Each row comes from the steps of one path. Every step used is in the known rows, and no mark comes twice. Write the path behind each row, first mark first.
Known rows
visez/piva: [-5,-9,-36,18,-6,-2,2,-22,-7,0,-28,5,1,-3,13,-19,-1,27,-12,9,2,-6,-13,8,-2,5,10,-16,-25,-13,13,-20,-7,6,1,-1,0,-4,-20,-4,-12,25,12,-1,5,-15,-11,-17,7,13,34,2,-15,-2,8,7,0,-12,5,2,-28,17,13]
vila/piva/luviv: [10,12,-13,-27,44,6,-28,-23,-3,-7,7,-21,-8,-19,23,-16,-9,2,7,7,-8,-4,-6,-7,-5,14,6,-4,-21,13,-10,-9,12,-27,-10,-3,-6,15,7,-5,10,0,5,13,1,22,-14,-8,5,13,14,0,4,14,-5,-12,-33,-10,9,-8,-1,16,-26]
piva/luviv: [2,4,7,10,18,-18,-5,-5,14,-12,4,-33,-3,-41,7,-25,-14,5,4,12,-6,-6,-11,11,-9,17,1,-27,-3,-12,-26,-10,8,-24,-25,-13,11,-13,7,-6,25,7,-21,19,-4,30,-4,-12,-7,14,4,-5,-5,11,-9,-28,-41,-7,10,0,3,21,-21]
neku/mose/valilel: [-12,-25,9,-25,-27,-20,-6,-13,-6,6,-21,-10,-7,-66,-7,-37,-8,13,5,4,-11,-5,-6,5,-2,7,20,-2,-17,11,-22,9,-12,0,-13,13,-21,-1,-15,0,32,35,4,-19,-6,-4,22,-14,-14,29,10,-1,-1,12,-21,10,-5,16,1,1,12,-13,11]
valilel/mose: [0,-30,-9,-6,-20,-14,-11,8,18,-15,-19,-1,-14,-29,-10,3,19,7,10,-2,9,25,12,1,3,13,1,-6,8,-11,7,-7,-27,12,-1,19,18,-20,-1,11,-12,18,-4,-18,7,7,-15,-23,-7,9,-19,9,-17,9,-4,6,-1,-1,-4,-9,46,-3,-18]
kesar/luviv: [23,-13,-10,34,-21,13,-12,-12,0,-16,-6,-5,-4,-3,-6,-3,-8,-1,-1,29,-17,8,-4,16,-1,13,-3,5,11,-2,8,-13,-7,-23,-2,-4,21,-18,-7,-3,25,22,-21,21,-6,-2,-3,-20,-30,8,6,-4,24,6,-26,-4,19,3,3,-1,4,8,13]
neku/mose/vila: [-13,-34,4,30,-4,-20,13,10,-7,1,18,31,-25,-23,-11,-4,3,2,-4,2,-2,-13,3,-5,-34,5,15,-10,-17,24,-7,-10,-28,-16,1,5,-5,-20,-12,20,23,12,1,-9,-10,-4,18,-8,-4,12,0,4,-1,0,-2,3,29,24,-12,3,-4,1,-2]
lomu/mose: [-6,-47,1,-1,-21,-22,-9,29,14,14,-42,-21,-18,-54,-11,-29,-9,-4,-22,7,-15,-3,-2,-5,-10,12,7,3,-7,5,-2,-2,-12,-1,-3,-5,15,-9,7,11,4,24,-3,13,8,15,18,-17,-30,3,8,10,-18,4,-11,-12,27,7,-16,5,3,9,-2]
vila/piva: [8,-11,-26,-4,17,15,-13,-28,-7,0,-17,-6,-11,-7,12,-19,5,11,-19,23,-18,6,2,-8,-2,17,13,7,-22,24,21,-1,-13,-5,11,8,-3,19,1,2,-1,20,18,5,6,-2,5,-4,-6,9,7,-2,10,28,-4,9,15,-12,1,-7,9,5,-26]
zukuz/kesar: [5,17,20,26,-6,-2,0,2,1,-13,-6,-42,-4,-31,-1,-13,-8,17,-22,22,-35,4,12,4,-8,22,6,-10,-15,5,-9,-9,-19,10,7,2,-5,-23,4,-7,9,8,-21,21,0,2,-10,-15,-4,16,-31,6,0,1,25,20,-29,-14,-2,-12,2,6,-27]
seditas/mose: [-1,-5,7,40,-23,-26,7,-12,8,-11,-34,-9,-11,-15,10,-22,6,20,-16,10,17,16,-6,-4,23,-2,2,-10,3,0,-16,0,-17,10,-9,15,4,-17,12,8,3,29,-9,3,-10,19,0,-15,-8,7,-18,3,-8,13,9,19,1,18,15,6,12,2,-5]
luviv/kesar: [2,-20,-40,18,-10,-6,3,-16,32,-8,-8,-3,14,-10,-15,-14,-18,-1,-22,12,-28,6,1,23,-3,21,-7,6,8,-10,0,-2,-1,8,8,-12,13,-8,17,-5,-19,-21,-9,21,-4,0,10,2,-32,0,-34,-19,-3,0,-2,13,-5,-9,18,-22,-5,3,-37]
mose/vila/piva/visez: [17,-9,-2,-6,43,42,-12,11,-5,23,26,19,-25,12,0,31,11,-22,-6,-10,-7,-5,17,-19,-11,-8,-5,14,-17,25,20,-9,-15,-4,-5,4,4,-5,-2,1,17,7,1,0,22,18,15,13,41,-28,6,1,22,30,1,-9,-5,-2,9,13,16,-4,6]
zukuz/kesar/taniv: [4,28,27,35,-22,-20,10,-9,-20,-8,-4,-31,43,-12,0,-6,-5,20,-15,26,4,-2,23,4,-16,25,-11,-17,-18,-5,-3,-19,-2,14,16,-3,5,-8,-13,-6,18,4,-13,29,-6,-10,6,9,-13,20,-32,16,-13,2,15,8,7,-3,-6,-23,-12,13,-17]
seditas/mose/vila/piva/valilel: [-39,14,7,14,11,10,-9,7,10,-2,-12,9,-24,20,1,0,29,-22,-3,-25,11,4,0,-39,39,-17,27,2,4,12,-9,19,5,18,-5,42,-22,9,21,15,-4,8,17,-16,-7,8,23,10,40,-10,10,14,19,7,26,20,11,7,-6,10,-2,-28,36]
valilel/mose/vila/piva/luviv/kesar: [18,4,-13,-39,20,17,-13,3,5,-12,50,41,14,16,-13,26,10,-31,10,-35,6,24,22,-7,2,10,6,12,16,-4,-2,-12,-1,-4,1,20,-7,5,11,-6,-26,-59,7,-1,8,20,-16,6,18,-17,-17,10,8,-8,12,12,-22,-7,5,-34,8,-12,-33]
mose/vila/piva/valilel: [-20,1,-14,-10,23,21,-23,7,8,5,-5,-7,-22,16,-2,0,22,-25,1,-19,-27,-10,-4,-22,6,2,23,-17,-17,19,8,12,-6,-2,0,25,-14,14,13,16,3,2,16,-7,3,13,28,16,37,-8,22,0,18,17,7,1,8,-15,-15,2,-4,-15,24]
luviv/kesar/visez/piva/valilel/mose: [-32,-6,-28,-16,-24,-12,1,29,-6,-12,-3,-21,29,17,-6,6,-10,1,15,-15,-4,7,6,6,35,-13,-15,-1,33,-32,4,1,40,26,-8,5,6,0,15,-6,-49,-28,34,-32,3,-31,-24,-2,-1,-8,-3,-11,-30,-35,-12,-1,-22,-20,-10,1,-35,-27,30]
piva/visez: [14,-20,8,21,17,6,-1,6,8,14,-13,-25,-19,-20,-4,-6,-6,4,-4,15,-20,-9,-2,2,0,6,-14,2,-13,5,-8,-11,1,-4,-24,-21,19,-24,13,-1,16,25,-23,-2,22,24,9,-12,-2,-15,-23,2,-5,16,-15,-17,-40,-15,21,24,27,6,3]
neku/mose/vila/piva/luviv/kesar/taniv: [8,8,10,-17,18,-10,5,-8,-34,8,52,47,59,16,-2,11,-14,-7,7,-17,15,-26,12,-6,-38,-3,0,31,-8,34,-12,-18,22,-28,0,-10,-22,25,2,4,10,-48,18,2,-7,-8,5,36,-30,5,4,16,16,-15,-4,13,19,27,9,-32,-26,8,0]
taniv/kesar/luviv/piva/valilel: [14,20,19,-11,-17,25,4,-42,22,-4,3,-16,-18,42,6,-30,33,-14,11,21,13,-5,-20,3,48,9,8,19,12,-22,2,17,17,-24,0,-27,-17,20,-4,0,-3,-27,-31,-35,3,-11,-5,-7,-7,-36,21,-8,11,-43,-14,7,17,-5,10,19,31,-21,37]
luviv/piva/visez: [61,-24,2,-6,22,15,7,-9,23,10,1,-16,-18,-1,5,-7,12,-12,14,13,-13,-15,-13,4,16,4,-10,28,-9,-4,7,0,-9,-17,-7,-29,7,-9,7,-13,2,0,-11,-32,25,7,20,-9,8,-28,1,2,0,0,-17,5,-34,-7,21,9,18,-1,-14]
luviv/kesar/zukuz: [-14,9,-14,21,-25,-25,1,-21,16,-6,-6,6,-9,-12,-14,-7,-28,16,-7,20,-9,-11,-1,25,-25,15,-2,18,17,28,21,-3,5,-2,-4,-30,17,-8,4,-1,7,-8,-4,37,-5,1,26,21,-23,-1,8,-24,18,5,-17,0,4,-5,13,-19,-14,18,-13]
seditas/mose/vila/piva/visez/kesar: [-26,6,31,-10,29,16,18,-11,-19,23,-9,44,-21,31,-7,18,2,-7,-23,-43,10,1,7,-37,8,-48,-3,-7,-13,-1,-19,17,2,17,-10,29,-35,0,-3,-1,-1,1,-11,-16,-2,7,1,9,49,-16,-16,13,2,3,32,13,-13,23,13,31,-4,-12,23]
zukuz/kesar/luviv/piva/vila: [69,39,52,-5,-1,26,-1,-16,16,-2,28,3,2,39,-4,18,28,-16,18,16,-13,-9,2,13,14,-4,-1,41,14,14,-5,5,-16,-21,11,-24,2,-18,-1,-33,12,-42,-29,22,-9,-15,-11,-19,-11,-9,1,10,23,-42,18,41,-12,13,-3,-6,5,3,6]
valilel/mose/vila/piva/visez/kesar/taniv: [-8,-9,22,-45,23,8,16,2,-33,24,9,56,28,25,-21,52,11,-7,4,-44,34,-1,21,-28,-21,-35,-25,-11,-19,-5,11,-8,-6,23,10,24,-24,6,-29,4,-16,-3,13,-43,10,-6,-18,25,39,-14,-26,30,-12,0,26,-1,27,10,-13,12,21,-11,18]
zukuz/kesar/visez/piva/valilel: [-37,46,20,18,1,-8,7,24,-27,-2,2,-65,22,5,17,-7,-13,13,1,17,-11,-17,-1,-4,26,-9,-9,-27,-1,-22,-1,3,36,19,-6,10,-12,-9,2,-9,-2,6,19,1,-8,-28,-22,-2,21,11,12,-9,-29,-17,1,-8,-36,-27,-27,19,-57,-6,29]
neku/mose/seditas: [-9,-54,2,-5,-8,-32,16,5,8,1,-33,5,0,-43,-8,-24,3,26,0,9,4,-16,-11,10,-44,12,23,-7,8,19,-19,18,-38,-16,6,6,-9,-7,3,22,14,44,-11,-7,-2,-2,11,-19,-14,31,2,-1,6,9,3,9,9,2,-3,4,24,-3,-20]
mose/lomu: [-16,-5,-16,18,-15,3,2,10,23,-10,9,-30,-13,-7,16,6,3,4,-10,10,-22,5,-6,26,-4,-11,14,-6,6,-11,10,10,-8,26,10,-9,8,-2,1,11,22,39,0,18,-4,18,1,-10,-6,1,-5,-11,3,26,-9,-13,-5,3,-2,4,21,7,-16]
seditas/mose/valilel: [-9,17,22,1,-51,-12,0,-19,8,-6,-43,-2,-13,-40,4,-28,10,2,8,-12,12,26,-11,4,42,0,14,-15,18,-18,-31,21,-13,31,-15,42,-12,-2,-6,-5,9,28,-8,1,-12,13,8,-4,20,14,-14,2,-1,18,11,28,-11,22,19,-3,15,-13,18]

Which path is each row?
[69,-8,-14,17,-16,16,1,-23,9,-17,3,16,-4,25,2,-15,14,-9,11,27,-12,9,-19,17,11,21,2,38,8,-3,16,-1,-16,-36,18,-19,2,-2,-9,-15,-8,-12,-16,3,3,-16,-2,-15,-15,2,16,-4,28,-9,-29,18,26,11,6,-10,-4,3,3]
kesar/luviv/piva
[-21,7,3,33,-29,-6,14,0,11,-18,-3,-20,-7,1,24,1,12,7,-9,-2,6,20,-10,9,18,-39,8,2,20,-9,-11,15,-10,38,3,-1,-2,0,11,12,18,30,-1,14,-17,34,-6,-6,-8,4,-18,-2,5,25,14,17,-6,20,10,8,22,2,-2]
seditas/mose/lomu
[-7,-50,6,-29,-16,-32,0,56,22,15,-40,-6,-9,-54,-16,-21,-4,-8,-9,-5,-1,-4,-5,4,-29,12,13,-7,24,0,-14,28,-36,1,12,23,21,-5,7,19,-12,30,-28,16,5,14,17,-13,-6,11,26,9,-4,0,21,-6,45,-10,-18,2,8,2,-13]
lomu/mose/seditas
[24,-19,-3,-31,-14,6,-6,21,36,-6,9,16,-18,13,-13,9,54,-38,32,-40,7,4,3,-12,40,-2,17,14,14,-31,-3,9,-30,3,9,9,-12,-4,2,12,-24,-32,7,-54,9,3,17,-3,51,-29,6,16,-2,-13,10,19,15,0,-15,-10,22,-34,16]
luviv/piva/valilel/mose/vila
[-23,21,32,38,-5,8,22,8,-26,0,18,-32,-20,5,21,-17,-10,33,-2,42,25,16,-9,8,7,-5,-23,-31,-2,-1,21,5,5,-3,6,-11,26,0,-10,1,16,9,-29,14,-8,-9,-2,9,-26,-14,-15,-16,-32,9,-14,-51,21,-2,-12,30,29,2,-24]
taniv/kesar/visez
[-10,-1,9,-21,31,0,11,-34,-38,24,-35,12,37,6,2,8,-22,6,-15,-5,10,-16,7,-13,-17,-15,-26,-6,-43,8,10,-1,28,8,-2,-8,-22,23,-14,-6,1,21,10,-21,7,-13,15,27,3,2,-19,13,-13,2,3,-11,8,2,12,16,-6,6,14]
vila/piva/visez/kesar/taniv
[-12,-32,-6,-2,16,6,-5,-6,-23,3,15,34,-11,-5,-4,4,11,3,-11,1,-14,-11,6,-23,-28,3,18,16,-35,53,19,-7,-31,-16,6,15,-25,8,-4,20,25,12,25,-8,-1,2,15,1,2,8,16,15,1,16,-5,7,32,26,-17,-1,-3,-5,-2]
neku/mose/vila/piva
[20,15,1,-42,3,0,-8,14,-17,-4,43,45,56,27,-4,44,8,-23,15,-38,38,13,27,-10,-11,1,-12,20,14,-4,4,-22,5,-1,16,4,-4,19,5,-2,-22,-57,17,-2,5,9,-16,30,8,-11,-24,18,18,-1,11,14,19,14,5,-42,-8,-7,-15]
valilel/mose/vila/piva/luviv/kesar/taniv
[-33,30,2,17,1,14,21,-2,-36,3,7,-19,-8,27,33,-15,-12,46,-4,38,41,-3,-17,0,6,-10,-18,-29,-13,-21,27,-5,15,8,2,-19,10,13,-37,-2,-4,15,0,-14,-3,-25,-15,4,-8,-10,27,-17,-41,-10,-9,-42,16,-11,-10,38,-4,8,-6]
taniv/kesar/visez/piva
[-31,8,-32,6,-13,-3,5,16,-9,0,-11,-25,25,19,5,-6,-29,10,-2,3,-19,-18,-9,8,23,-10,-10,-10,18,-22,4,9,56,14,-13,-7,6,6,14,-10,-28,-20,30,0,-6,-34,2,18,-4,0,23,-23,-17,-25,-17,-7,-29,-25,-7,8,-58,-9,21]
luviv/kesar/visez/piva/valilel
[13,21,-23,-22,41,26,-10,-2,8,-4,47,38,6,17,-1,13,-9,-25,-4,-17,-15,-6,4,-2,-7,7,9,11,0,15,-2,-4,10,-19,2,2,-10,16,15,-10,-15,-50,-1,19,0,14,10,18,10,-13,-7,-6,26,6,7,5,-32,0,14,-26,-20,2,-38]
mose/vila/piva/luviv/kesar
[-6,13,-42,33,-13,3,14,16,-16,-2,6,7,29,15,8,-1,-33,21,-10,21,-9,-4,-11,20,6,-3,-25,2,14,-14,18,-8,25,5,12,-13,9,-3,-1,-21,-34,-17,19,21,-2,-31,3,10,-19,0,6,-26,-23,-10,-18,-11,-5,-10,-7,-5,-51,6,-11]
luviv/kesar/visez/piva
[-3,11,14,20,-13,27,0,-36,-6,-8,-5,2,-24,15,4,-17,3,14,-11,33,18,19,-7,9,19,17,-8,6,6,-8,4,-6,-7,-15,0,-24,14,-2,-18,-1,18,5,-50,6,-3,-3,-18,-10,-35,-13,-8,-9,10,-13,-6,-14,30,8,10,20,34,4,18]
taniv/kesar/luviv
[14,27,-25,-18,23,-1,-4,-34,-17,-9,10,1,58,0,12,-2,-26,-3,0,5,3,-1,3,5,-11,22,-17,17,-4,10,2,-15,36,-13,-2,-15,0,36,8,-20,-8,-40,17,24,1,-1,1,35,-29,5,-6,5,7,0,-9,3,-10,-1,23,-41,-26,15,-27]
vila/piva/luviv/kesar/taniv
[-14,38,4,-32,21,-9,-25,-31,3,-3,20,-6,-7,1,5,-6,-25,1,5,11,-2,-24,1,11,-12,17,9,26,6,36,19,-11,34,-27,-21,-38,-2,28,16,-9,9,-28,13,44,-3,14,5,25,-18,5,28,-17,26,4,-15,-12,-40,-4,20,-25,-28,25,-28]
vila/piva/luviv/kesar/zukuz
[22,20,-3,9,-1,-19,10,-12,3,-8,10,-14,57,-11,10,-3,-29,-2,7,2,4,-8,2,27,-13,16,-23,-3,5,-23,-24,-13,32,-12,-11,-30,22,2,5,-17,-9,-35,-9,33,-6,6,9,21,-41,6,-24,-1,1,-11,-10,-7,-10,4,29,-31,-16,15,-20]
piva/luviv/kesar/taniv
[0,-20,-13,-26,4,21,-16,13,-11,-6,15,41,-19,11,-5,29,39,-11,-1,-21,21,25,22,-22,-3,0,14,5,-6,9,30,-6,-39,6,26,39,-5,2,-11,15,-22,3,18,-21,16,2,-20,-1,36,-9,-6,18,2,26,13,14,39,0,-21,-13,32,-16,-12]
valilel/mose/vila/piva
[6,-40,-10,-33,-19,-23,3,26,22,-9,-23,7,-7,-26,-8,18,13,6,17,-12,30,26,5,8,-16,10,6,-17,26,-24,-7,12,-50,11,15,25,16,-19,-3,19,-26,37,-18,-16,14,16,-27,-23,9,14,-11,3,-5,10,30,5,19,-17,-12,-6,47,-11,-22]
valilel/mose/seditas
[-1,32,46,48,-2,-5,7,33,-14,-7,25,-48,6,-16,6,1,-24,16,-8,39,-27,10,22,11,-2,7,-15,-14,5,1,5,-7,4,3,12,5,4,-21,5,-19,8,3,-11,38,-8,-12,-16,4,-15,11,-38,-11,-18,13,-2,-19,-15,-3,-20,0,-23,4,-35]
zukuz/kesar/visez
[0,-16,-7,27,-15,0,16,-31,0,-7,-27,19,2,-2,-18,-13,-28,7,-14,9,-23,2,-11,15,-10,0,0,-32,-5,-22,-21,13,0,-6,6,2,-15,-6,-22,-11,-4,15,-32,12,-23,-21,-18,-13,-26,26,-8,-13,9,-24,-3,-1,16,11,-2,9,-21,9,14]
visez/kesar/luviv
[-12,43,-2,-15,25,2,-14,-7,8,2,59,32,-17,20,-4,18,-21,-13,11,-14,8,-21,6,1,-27,4,13,21,6,39,11,-9,10,-19,-6,-26,-2,14,4,-3,18,-42,5,42,-10,16,18,35,19,-9,32,-16,40,5,-10,-9,-17,-2,12,-28,-34,16,-21]
mose/vila/piva/luviv/kesar/zukuz
[8,26,-3,-11,34,16,-9,7,-14,-1,42,-18,21,5,13,-6,-33,0,7,21,-17,4,0,13,2,9,-24,14,11,19,-2,-1,52,-25,-11,-8,6,20,25,-26,-6,-45,5,28,-11,0,-1,22,-35,-1,-1,-16,-1,8,-31,-24,-34,-6,5,-15,-30,6,-49]
vila/piva/luviv/kesar/visez
[-40,-12,-19,-51,-7,11,-26,11,13,-17,-7,-37,-6,8,9,15,31,-20,7,-20,-14,13,10,-9,36,-30,29,21,11,-10,14,14,0,36,0,18,-9,24,22,25,10,18,39,-35,13,24,-21,-12,18,5,6,8,3,20,5,14,-21,-25,-19,2,48,-29,19]
vila/piva/valilel/mose/lomu
[0,19,14,15,14,-1,2,23,-23,10,14,-10,7,18,19,18,-4,26,14,15,16,-11,-13,9,-1,-32,-23,-25,-7,4,15,1,14,2,-5,-9,37,-10,-15,-11,11,23,21,16,-21,-13,-7,-6,0,6,41,-14,-29,-17,2,-27,-2,0,-5,35,-30,20,5]
kesar/visez/piva/vila
[-22,-18,4,-2,-15,-2,-12,34,33,-4,-3,-5,-25,-18,-21,19,38,-26,25,-34,2,10,16,-12,22,-2,14,-23,10,-19,-9,8,-16,19,-6,28,4,-19,8,23,-10,6,4,-29,7,17,1,-9,44,-14,-5,8,-8,3,20,-5,7,-7,-18,7,27,-25,35]
piva/valilel/mose/vila
[16,-17,13,-31,19,41,0,7,-24,13,24,69,-7,49,-28,54,11,-26,-2,-42,14,11,22,-25,-2,-28,-12,12,5,-8,8,-4,-5,2,2,22,-31,-9,-22,0,-13,-10,-14,-37,12,-4,-39,1,34,-14,-21,20,21,-18,12,6,14,10,-9,15,25,-18,44]
valilel/mose/vila/piva/visez/kesar/luviv
[-4,-40,14,15,-15,-12,-3,55,8,21,-2,10,-28,-42,-20,0,8,-25,-16,-19,-11,-6,1,-13,-29,2,16,-15,0,7,-2,-6,-32,1,4,22,17,-17,-4,14,6,12,-11,13,-3,10,27,-1,4,-18,13,15,-10,7,10,-15,47,15,-22,1,1,4,11]
lomu/mose/vila
[-32,3,28,6,11,-29,14,-16,7,22,-18,-15,-32,-26,-8,-1,-37,21,-2,0,7,-32,-5,8,-24,-19,-13,-16,-19,10,1,0,16,1,-33,-31,-7,-15,-12,0,30,37,-11,2,-1,10,20,9,7,4,1,-15,-8,-7,-1,-42,-38,-1,7,34,-8,23,19]
piva/visez/kesar/zukuz
[-19,-8,-35,2,-4,-11,-6,-17,7,-5,-53,-30,-2,1,12,-20,1,12,-1,-6,-14,-24,-25,-2,20,-1,20,-26,-22,-28,-11,0,17,16,-18,-9,-2,1,-4,5,-9,25,24,-22,3,-8,5,-17,22,11,39,-4,-13,-18,2,2,-20,-30,-3,20,-31,1,44]
visez/piva/valilel
[41,-9,14,-11,12,-12,40,-35,-7,20,-21,19,33,11,-2,1,-10,0,7,-4,17,-27,-6,4,0,-14,-30,3,-32,-22,-9,6,16,-3,3,-25,-15,13,-17,-12,-4,-3,-9,-34,10,-19,19,17,3,-7,-13,5,-21,-14,-5,5,12,10,16,9,-6,5,9]
luviv/piva/visez/kesar/taniv
[-39,-17,-30,-52,-25,-16,13,56,2,-2,-12,-7,40,17,-14,19,-2,-5,24,-26,18,6,-1,9,11,-8,-7,-5,60,-35,5,27,14,33,4,14,3,3,13,1,-58,-14,20,-30,6,-30,-29,6,20,4,14,-19,-10,-33,19,-5,-11,-43,-12,2,-25,-41,25]
luviv/kesar/visez/piva/valilel/mose/seditas
[-5,6,0,12,2,12,0,1,-12,-4,3,43,-21,27,3,9,32,-4,-13,-14,14,17,3,-34,14,-11,18,9,-3,20,5,2,-24,10,20,41,-11,4,2,15,-1,10,7,10,-8,3,10,11,29,-11,-2,18,17,23,23,25,36,23,5,-2,-1,-8,7]
seditas/mose/vila/piva
[72,8,22,-13,6,26,-5,-31,25,-4,17,22,-8,37,-3,12,28,-19,23,16,6,-6,-15,19,12,-11,-1,29,6,14,0,4,-19,-34,8,-22,18,-2,-3,-14,10,-16,-12,6,-6,-1,8,-24,-19,-2,26,2,21,-32,-9,18,17,19,5,7,13,11,12]
kesar/luviv/piva/vila
